What can hang from each mark:
q_62: q_781
q_781: q_62 q_95 q_322
q_322: q_637 q_781
q_588: q_62
q_95: q_781
q_59: q_637
q_637: q_93 q_322
q_333: q_322 q_913
q_913: q_333
q_93: q_637

In the rows, 128 means zero.
Known rows, with every way that one mark hangs from another:
q_637[q_93 q_322[q_781[q_62]]]: 99  125  138  139  104  140  124  139  103  118  155  112  106  91  119  66  134  154  169  114  156  147
q_59[q_637[q_93 q_322[q_781]]]: 110  122  140  126  101  143  146  119  140  140  110  126  101  88  134  66  89  143  171  128  194  135
q_59[q_637[q_93 q_322[q_781[q_95]]]]: 87  120  138  106  81  147  138  116  145  131  119  136  107  106  106  42  79  145  146  113  181  118
q_93[q_637[q_322[q_781[q_62 q_95]]]]: 104  100  109  129  84  115  107  147  107  144  142  141  94  106  137  61  128  176  132  99  126  96
q_781[q_62 q_95 q_322[q_637]]: 119  122  128  146  64  117  80  117  116  122  157  144  134  125  112  86  130  117  95  78  116  109
q_781[q_95 q_322]: 135  95  118  133  88  157  103  140  154  143  122  131  116  124  128  88  104  119  103  72  139  123
q_913[q_333[q_322]]: 197  129  133  124  144  182  166  115  156  125  95  114  116  97  173  157  95  129  177  108  163  125
q_93[q_637[q_322[q_781[q_95]]]]: 123  101  108  138  117  116  115  154  127  172  110  131  98  103  152  78  106  164  136  108  142  106
q_93[q_637[q_322]]: 146  91  103  146  126  137  123  146  131  176  101  130  88  104  169  93  109  153  159  105  162  152
q_781[q_62]: 153  124  119  138  84  166  135  137  140  122  125  118  91  101  118  109  143  136  142  92  146  141
q_781[q_95]: 152  125  114  124  95  169  134  141  162  143  106  121  100  115  104  105  113  123  121  86  148  131
q_333[q_322[q_637[q_93] q_781] q_913]: 148  112  116  143  153  146  158  113  83  117  149  95  97  68  165  150  146  114  173  130  154  100
q_637[q_93 q_322[q_781[q_62 q_95]]]: 78  125  135  121  85  146  114  135  107  110  166  122  113  108  91  42  123  154  144  99  145  129
q_913[q_333]: 202  138  139  127  130  164  154  138  168  142  84  116  130  92  139  143  86  131  156  101  160  136
q_637[q_93 q_322]: 123  116  130  135  130  168  132  137  129  142  127  109  106  106  122  75  105  135  172  105  181  187
q_588[q_62[q_781[q_95 q_322[q_637[q_93]]]]]: 88  117  101  146  81  148  100  118  170  158  144  98  141  118  96  95  150  104  96  86  171  115
q_59[q_637[q_93 q_322]]: 112  113  136  121  92  166  147  111  151  134  111  133  96  108  122  56  82  136  170  110  203  162
q_333[q_322 q_913]: 165  80  94  118  135  192  160  129  132  125  119  101  66  86  177  157  138  110  169  112  149  113
q_781[q_62 q_95 q_322[q_637[q_93]]]: 99  122  141  146  64  134  91  108  91  101  180  140  133  128  89  56  130  133  105  68  137  127
q_588[q_62]: 147  109  104  147  130  184  152  162  190  167  102  83  103  89  138  136  140  116  157  122  166  152
q_62[q_781[q_95 q_322[q_637[q_93]]]]: 116  139  111  144  66  133  93  104  140  140  137  127  137  126  90  87  133  111  84  65  165  113
q_59[q_637[q_322]]: 133  116  123  121  91  156  137  119  175  154  88  135  95  106  146  85  87  122  160  121  183  145
q_95[q_781[q_62 q_322[q_637[q_93]]]]: 109  101  126  166  38  132  100  134  95  83  171  146  138  114  142  73  121  148  130  80  144  119

Rows:
140  120  129  167  83  115  92  120  112  130  147  135  128  108  143  108  141  116  121  92  128  127 => q_781[q_62 q_322[q_637]]
154  161  137  165  131  117  145  129  109  141  128  104  125  79  123  121  131  126  151  119  165  134 => q_322[q_637[q_93] q_781]
125  90  82  151  93  172  115  147  208  184  101  91  111  97  151  134  155  105  118  99  170  119 => q_588[q_62[q_781[q_322]]]
179  155  155  141  153  160  163  91  112  107  127  115  142  96  146  141  98  127  180  110  176  139 => q_913[q_333[q_322[q_637[q_93]]]]
121  130  119  130  116  134  116  150  148  157  111  116  115  104  130  90  106  126  138  117  141  121 => q_637[q_322[q_781[q_95]]]
135  161  143  163  96  118  134  123  88  114  155  114  122  81  108  104  152  142  149  112  150  127 => q_322[q_637[q_93] q_781[q_62]]
169  116  105  149  151  134  150  121  105  136  124  97  92  66  190  181  149  98  163  142  134  79 => q_333[q_322[q_637 q_781] q_913]
132  120  88  171  101  135  102  129  190  187  108  92  134  96  150  149  161  88  110  110  164  114 => q_588[q_62[q_781[q_322[q_637]]]]
113  94  121  127  56  155  92  134  136  117  150  139  111  128  113  72  126  136  104  69  124  115 => q_781[q_62 q_95 q_322]
118  122  138  149  96  133  100  114  112  125  153  130  140  124  103  73  108  116  109  76  152  137 => q_781[q_95 q_322[q_637[q_93]]]
173  135  141  128  121  159  158  116  127  103  123  116  119  80  172  148  123  151  175  121  141  87 => q_913[q_333[q_322[q_781[q_62]]]]
105  112  121  117  99  147  137  102  66  77  191  116  98  87  120  110  157  130  145  112  126  72 => q_333[q_322[q_637[q_93] q_781[q_62 q_95]] q_913]
133  162  138  149  110  123  134  126  113  130  137  114  131  97  92  99  123  127  126  105  151  116 => q_322[q_637[q_93] q_781[q_95]]
163  86  98  126  145  171  160  139  126  133  119  94  72  65  191  166  144  117  170  128  142  84 => q_333[q_322[q_781] q_913]
178  164  158  150  161  138  167  99  105  115  126  106  147  76  160  150  106  135  181  127  168  110 => q_913[q_333[q_322[q_637[q_93] q_781]]]
138  139  100  150  66  120  84  111  161  160  113  131  137  123  116  117  136  96  77  76  146  95 => q_62[q_781[q_95 q_322[q_637]]]
136  121  138  164  117  131  110  119  109  137  143  121  133  107  133  97  117  117  135  90  166  157 => q_781[q_322[q_637[q_93]]]
171  108  100  137  142  159  147  112  113  129  127  106  92  86  177  172  142  94  162  123  143  108 => q_333[q_322[q_637] q_913]
123  99  111  151  104  112  116  152  103  155  130  133  88  88  167  84  135  175  158  116  138  114 => q_93[q_637[q_322[q_781[q_62]]]]
